Each row comes from the steps of one path. Every step used is in the known rows, and no mark comes twice. Write the path behind each row, first mark first.
Known rows:
vomuv vusasev supin: [  3 -13   7   6  14 -23  11   3  13 -11  -7   5   1   1  28 -20   4   8
   6   8 -20  -4  -8  -1   2  16 -21  10  -6   2]
panubi vusasev vuba kegan: [ -7 -15  -5 -10  26 -23  27  -5   5 -19  -7  -9   1  10   5 -33  -2   8
  -1   0 -43   6  -8   2   1  34 -30 -13  -4   0]
vusasev panubi: [  1   9   7  -8  11 -10  14 -12  -2   6  -9  -1  -2  -5  -4  -9   7   0
   6  -2  -4   5   0  -7  -4   2 -16  -4  -1   0]
tola siful supin tefis: [ 16   5   9  17  11   6 -11   9  10  11  16  -2   3  -7   6   0  -3  -6
  -3 -15 -25  -4   2   1  14 -10  23  15  -4   7]
kegan vuba vusasev supin tefis: [  5   4  26   2   1  -8   3   8  16  -7   8   3  -4 -10  18 -12  -3  26
  -6  -6 -31 -10  -1  -3   4  20 -27  22   3   3]
kegan tola siful: [  6  18   5  -1  21   6   5   0   0  15  16  -9 -11 -19  -6  -6   2  -6
   1  -2 -10   3   3  -3   6  -4 -57  13  -1   5]
vomuv vusasev vuba kegan: [ -8 -16 -11 -12  12 -34  22   2  11 -28 -15  -5   1   9  19 -35  -7   9
   4  14 -42   9  -4   3  -4  45 -39  -4  -5   2]
tefis supin vusasev vuba: [  6  20   0   2  19 -25  21   7  -3 -15  -8   4 -11 -16   1 -16   8  22
  -4   7 -24  -1   4  11  -5 -15   8   6  -1  -2]
vuba vusasev vomuv tefis: [ -9  -7   7  -3  24 -19   0  -6   2  -1 -12   0   2   2  13  11 -10  13
  -9  24 -33  -5  -5  11  11  -5  31  18  -4  -6]
kegan tola siful supin: [ 10   1  10  11  23 -10   9   0  -5  12  20  -3  -5 -26   0 -12   6 -13
   1  -9 -23  -1   6  -2  10 -18 -31  27  -6   6]
vuba kegan tola siful supin: [  0  -8   9  12  26 -18  13  -3  -6   3  20  -8  -2 -15   8 -25  -3 -14
   2 -12 -42   6   7  -9   5  -2 -45  30 -11   9]
supin vusasev vuba kegan tola: [ -7  14  -2 -14  15 -26  25   4  -3  -8   0 -12 -11 -14   3 -37  -4  15
   6   0 -54   6   5   3  -3  25 -63  10  -7   3]
vomuv tefis supin vusasev: [ 12  16  -8  24  28 -17   3   2  -1  -4  -9   0  -2 -11   1   7  -3  13
  -3   8 -20  -5   3   7   5 -26  36  19  -4  -6]
vusasev vuba kegan tola: [ -8   2  -2 -11  13 -17  26  -2   0  -5  -1 -10  -5 -10  -4 -34  -3  10
   1  -1 -35  12   6  -5  -1  28 -61   6  -3   4]
vuba vusasev panubi: [ -4  -4  14  -9  17 -24  17 -14  -3  -3  -4  -5  -2  -5  12 -14  -3   4
   5   7 -21  -2   0  -6  -8   9   0   5   0  -1]
panubi vusasev vuba kegan tola siful: [ -1   1   0 -11  47 -19  31  -5   4  -4   8 -17 -10  -8  -1 -39   0   1
   0  -3 -53   8  -5  -1   7  29 -85   0  -5   5]
panubi vusasev: [  3  -8  -3   1  21  -6   6  -8   0  -2   2  -3   2   4   0 -10   1   1
   0  -4 -13  -5 -10   4   4   7  -2 -11  -1  -1]
tefis vomuv: [ -3  -5   7  -8  12  -9  -7  -4   2  -5   3   0  -3  11  -1  18   5  11
  -8   5  -6   0  -7   5   0 -18  10  -7   5  -5]
siful tola: [  3 -13   1  -2   3   5  10   2  -7   3   6  -1   8  -2  -1 -12   3  -1
  -2  -2  -6  -1   1  -5  10 -10  10  13   3  -1]
tefis supin vusasev tola: [  0  20   0  16  11 -15  23   1 -11   2  -3   4  -8 -19   9 -34  11  15
  -3  -4 -25  -9   1   5  -2 -22   4  18 -10  -2]
vuba kegan: [ -9 -10  -1   1   3 -10   4  -2  -1  -8  -1  -6   2  10   6 -12 -10   1
   1  -3 -21   7   1  -7  -5  16 -14   2  -6   2]
tola siful: [  5   8   5   0  13   6  -2   4   4   4   7  -5  -6  -3   3   4   2  -9
  -2   3  -4   2  -1   1   3  -5 -22   6  -1   2]
tefis vomuv vusasev: [ -2 -12  -1 -10  19 -25  -4  -5   8 -16  -1   1   0  14  11   7   1  14
  -1  13 -19  -2 -13  10   1   0  -4  -9   2  -5]
tola siful supin vusasev: [ 11   6  10   9  16 -19   0   8  -4  -2  12  -1  -5 -14  17  -7   6 -10
   4  -4 -35  -7   1  10   5 -21   4  23 -10   3]
vuba vusasev tola siful: [ -5  -3  10   1  14 -10  19  -1   0   4  10  -9  -7 -11  25 -30   1  -5
  -4   6 -31  -9  -2   3   4   6 -23  24  -5   0]
siful supin tefis: [ 10  -4   6  17  -1   1  -9   5   6   6   8   3  10  -3   4  -5  -4   4
  -1 -17 -21  -6   3  -1  10  -5  44   8  -3   5]
vusasev vuba: [  0   3  -2 -13   2 -10  14   4   6  -9  -8   0  -4  -5  -2 -11   6   6
  -2   7 -10   3   1   5   1   9 -13  -4   3   0]
siful supin: [  4 -16   5  11   2 -15   3   0  -5  -3   5   7   6  -6   7  -6   4  -8
   0  -7 -13  -4   3   1   4 -13  28  14  -5   2]
panubi vusasev tola: [ -3  -5  -6   2  15  -7  26 -10  -3   6  -1  -2   2  -2   6 -40   9   2
  -1  -8 -23  -9 -12   4   7  11 -20  -3  -7  -2]
vomuv tefis supin vusasev vuba kegan: [  2   9 -10  13  32 -36  23   4   4 -19 -18  -5  -3  -5   5 -17  -6  19
  -4  12 -50   5   5   6   1  -1  11  18  -6  -4]
kegan tola: [  1   9   1   0   9   0   7  -3  -4  11   9  -4  -4 -16  -9 -10   0   3
   3  -5  -6   1   4  -4   3   2 -35   7  -1   3]

Which path is each row?
[ -4  10   3 -11  26 -12  25   2   4  -1   7 -14 -12 -13  -1 -28  -2   1
  -1   2 -40  13   5  -4   2  22 -83  12  -4   6] => vusasev vuba kegan tola siful
[ 12  21  -9  12  30 -28  19   6   5 -11 -16   1  -6 -16  -1  -4   3  19
  -5  15 -28  -2   4  12   6 -16  22  16  -1  -7] => vomuv tefis supin vusasev vuba
[ -1 -11  31   2  22 -16  -8   1  18  -2  11  -3  -2  11  26  10  -5  32
 -11   1 -39 -10  -8   2   7  -6  35  11   4  -2] => vuba vusasev supin tefis vomuv
[  4  10   1  -2  22  -4  -1   2  19   7   7  -6  -3   7  16 -16   3  16
  -6   1 -42  -7 -16  10  14   8 -24   0  -3   0] => supin tefis vomuv vusasev tola siful
[ -7 -10  -4  -7  12 -26  14  -7   5  -7  -4   2  -1   8  17 -24   9  14
  -2   8 -30  -7 -15  10   4   4 -17  -1  -3  -5] => tefis vomuv vusasev tola
[  1  11   1  14  31 -12   4  -5  -2   4 -17  10   0  -5  -8  15   2  19
 -15  16 -12   3  -1   5  10 -36  40  14  -5  -6] => vusasev vomuv tefis supin
[ 17  14  11  16  20   6  -3   5   5  21  24  -6  -1 -22  -2 -10  -2  -3
  -1 -19 -31  -3   7  -4  17 -10 -12  21  -4   9] => kegan tola siful supin tefis
[  3  21  19  -3  30 -18   7   3 -12  13  12   3 -12 -28   7 -12  10   4
   0   0 -54  -4   0  13  11 -33 -32  30 -15   4] => kegan tola siful supin vusasev vomuv
[ -4 -17  24   5  14 -22  11   0   6  -8   4   0  -2  -2  31 -12  -2   9
  -2   8 -24  -8  -1  -3  -1   4   6  22  -2   1] => vuba vusasev supin
[  2  16  -1 -15   4 -17  14  10   3 -11  -7  -3  -9  -9   6 -15   6  12
   3   7 -29  -2   0  14  -2   7 -14   0  -1  -2] => supin vusasev vuba
[ 12   5  -8  25  27 -11   3  -3   2  -1  -9   2   3  -7  -7  10  -3   7
  -8   8  -2  -1   4  -1   7 -24  39  15   0  -5] => vomuv tefis supin
[  2   0  -1  -9  17 -27  17 -12   4  -6 -15   0   1  -1   9 -20   3   3
  13   7 -17   3  -7  -3  -4  20 -30  -6  -4   1] => vomuv vusasev panubi
[ -2  -4   6 -18  29 -35  11 -16   6 -11 -11   0  -2  11   6  -3   7  14
   5  12 -24   3 -14   3  -3   2 -19 -13   0  -4] => tefis vomuv vusasev panubi
[ 10  -7   8  10  13 -10   2   3  -1   1  12   2   0 -10  10  -2   5 -17
  -2  -5 -16  -3   2   2   7 -19   4  20  -6   4] => tola siful supin
[  6  18   2  15  16 -14   6   3  -8  -6   0   3  -7 -12   4  -4   3  15
  -2   1 -15  -4   3   5  -5 -25  21  10  -5  -2] => tefis supin vusasev
[ 11  18   9  -4  27 -27  23   9  -3   1  13  -4 -13 -34   6 -28  12  -2
   5  -3 -51  -3   6  12   8 -10 -45  27  -7   5] => kegan tola siful supin vusasev vuba
[ 10  -1   8  12  10  -8  -2   8  23  -1  -3   2   4   5  24 -17  -5  19
   4  -1 -29  -5  -7  -2   9  23  -2   6  -5   5] => vomuv vusasev supin tefis
[ -2   6  17 -20   7 -25  22 -12  -3 -13  -4   1  -7 -16   3 -15   4   9
   2   2 -19  -1   0  -4  -9  17 -53   9   3  -1] => kegan vuba vusasev panubi
[  3   8   7  -3   8   6 -18   1  13   6   8  -3   0  13  -6  20  -4  22
  -9  -6 -15  -2  -7   4   8 -10  28 -12   7  -2] => supin tefis vomuv
[  2  11  19  -2  21 -20   1   6  -8   2   4   6  -8 -13  16  -1  10   1
  -3   5 -47  -4  -4  17   9 -34   5  22 -15   2] => tola siful supin vusasev vomuv
[  4  -3   7  13   8 -11  21   2  -4   9   8   3  -1 -16  15 -33  14 -16
  -2  -9 -27  -7   0   3   9 -15 -13  28 -11   3] => vusasev tola siful supin
[  3   3   9  10  27 -26  12   2 -10   1  20 -11  -7 -18  15 -28  -4  -8
   7 -11 -61   1   6   0   3  -4 -44  33 -16   7] => vuba kegan tola siful supin vusasev
[  2   4  -1   3  27  -2  22  -7   1  10   6  -6  -5  -6   9 -35  11  -7
  -3  -6 -27  -8 -13   5  10   7 -41   3  -8   0] => panubi vusasev tola siful
[ -4  -3   9  13  39 -25   6  -8  -3  -5 -12   6   0  -5   9  12  -7  23
 -17  24 -30  -4  -1   7   8 -29  53  25  -4  -7] => vuba vusasev vomuv tefis supin
[  0 -18  15  -2  26 -33   5  -1  14 -16  -3   6  -2  12  26  -1   8  19
  -2  12 -25  -4 -15   6   3  -3 -10   4  -1  -3] => tefis vomuv vusasev supin
[  5   8   6 -12  25 -21  -1 -11  16  -1  -8  -2   2  13   3   0  -1  25
   3   1 -33   2 -14   1   4  10   1 -18   2  -2] => supin tefis vomuv vusasev panubi
[ -4  -5 -10   1   0 -16  19  -3   2  -3  -8   2   2  -3  19 -41   5   3
   5   5 -23  -6  -8   4   3  23 -32   6  -8   0] => vomuv vusasev tola
[  3   4   5   7  21 -28   0   1  -4   1 -12   8   3  -7  11   5   2   7
  -2   8 -48  -7  -3  19  15 -29  41  26 -15  -5] => siful supin vusasev vomuv tefis
[  6 -12  -1  11  15 -27  21   0   2  -3   4   3   2 -12  29 -44  10 -14
   4  -1 -41  -9  -6   6  10   2 -25  25 -14   4] => vomuv vusasev tola siful supin
[ -1  12   3   1   7   5  17   1   0  13   4  -4  -7 -10  10 -25  10  -9
  -2  -2 -13  -3  -3   1   6  -2 -40  14  -6   2] => vusasev tola siful
[  6  29   4  16  23 -11  21   4  -8   6   4  -1 -14 -21  12 -29  13   5
  -4  -1 -29  -7   0   6   1 -27 -17  24 -10   0] => tefis supin vusasev tola siful
[  8  12   9   7  34 -24  -1   4  -1   5  -5   4  -3 -10  13   9   4  -2
  -4  12 -53  -6  -5  19  18 -34  21  33 -15  -3] => tola siful supin vusasev vomuv tefis
[  7   7  15  13   4   8  -4   8  17  11   2   2   2   1  11  -6  -1  17
  -2 -10 -16  -4  -1  -5   9   4  11   8  -1   4] => vusasev supin tefis
[  5  -3  -1  -4  15 -10 -17   1  19  -6   2  -3   4  18   8  10  -7  25
  -3   3 -29  -4 -14   9   8   8  15 -14   3  -2] => supin tefis vomuv vusasev
[ -2  19   0  -3  19 -12  -4   1   1   5 -16   2  -2  -1   3  12  -1  15
  -3  16 -35  -4  -6  18  12 -15  15  13 -10  -6] => supin vusasev vomuv tefis
[  6  -3   5   9   3 -23   3   5  -7  -6   6   4   1  -9  13 -11   4  -2
   6  -7 -31  -9   2  10   1 -16  27  18  -9   1] => siful supin vusasev
[ -9  -8  -2 -11   5 -19  19   3   5 -17 -10  -5  -2   7   6 -23  -4   7
  -1   4 -29  10   2  -1  -4  26 -27  -2  -2   2] => vusasev vuba kegan
[ -7  -7 -10 -11  20 -34  28  -2   6 -17  -6  -9  -3  -6  10 -45  -7  12
   7   8 -48  10   0  -1   0  46 -74   3  -6   4] => vomuv vusasev vuba kegan tola
[  4   3  22   4  16  -1 -10   4  19   6   6   2  -2  12   9  13   4  28
 -10  -6 -24  -4  -9   0   9 -14  22   1   4  -1] => vusasev supin tefis vomuv
[ -2   8  11   3  30 -26  11  -6  -3 -15 -12  12  -5 -15  -1   8   0  27
 -19  19 -29  -3  -1   8   5 -21  -1  28  -1  -7] => kegan vuba vusasev vomuv tefis supin
[-12   3  20 -23   4 -17   6  -3  -5 -14  -3   9  -8  -9   7  -1   2  21
 -11  11 -27  -3  -5  11  -2   2 -38  13  -1  -2] => kegan vuba vusasev vomuv
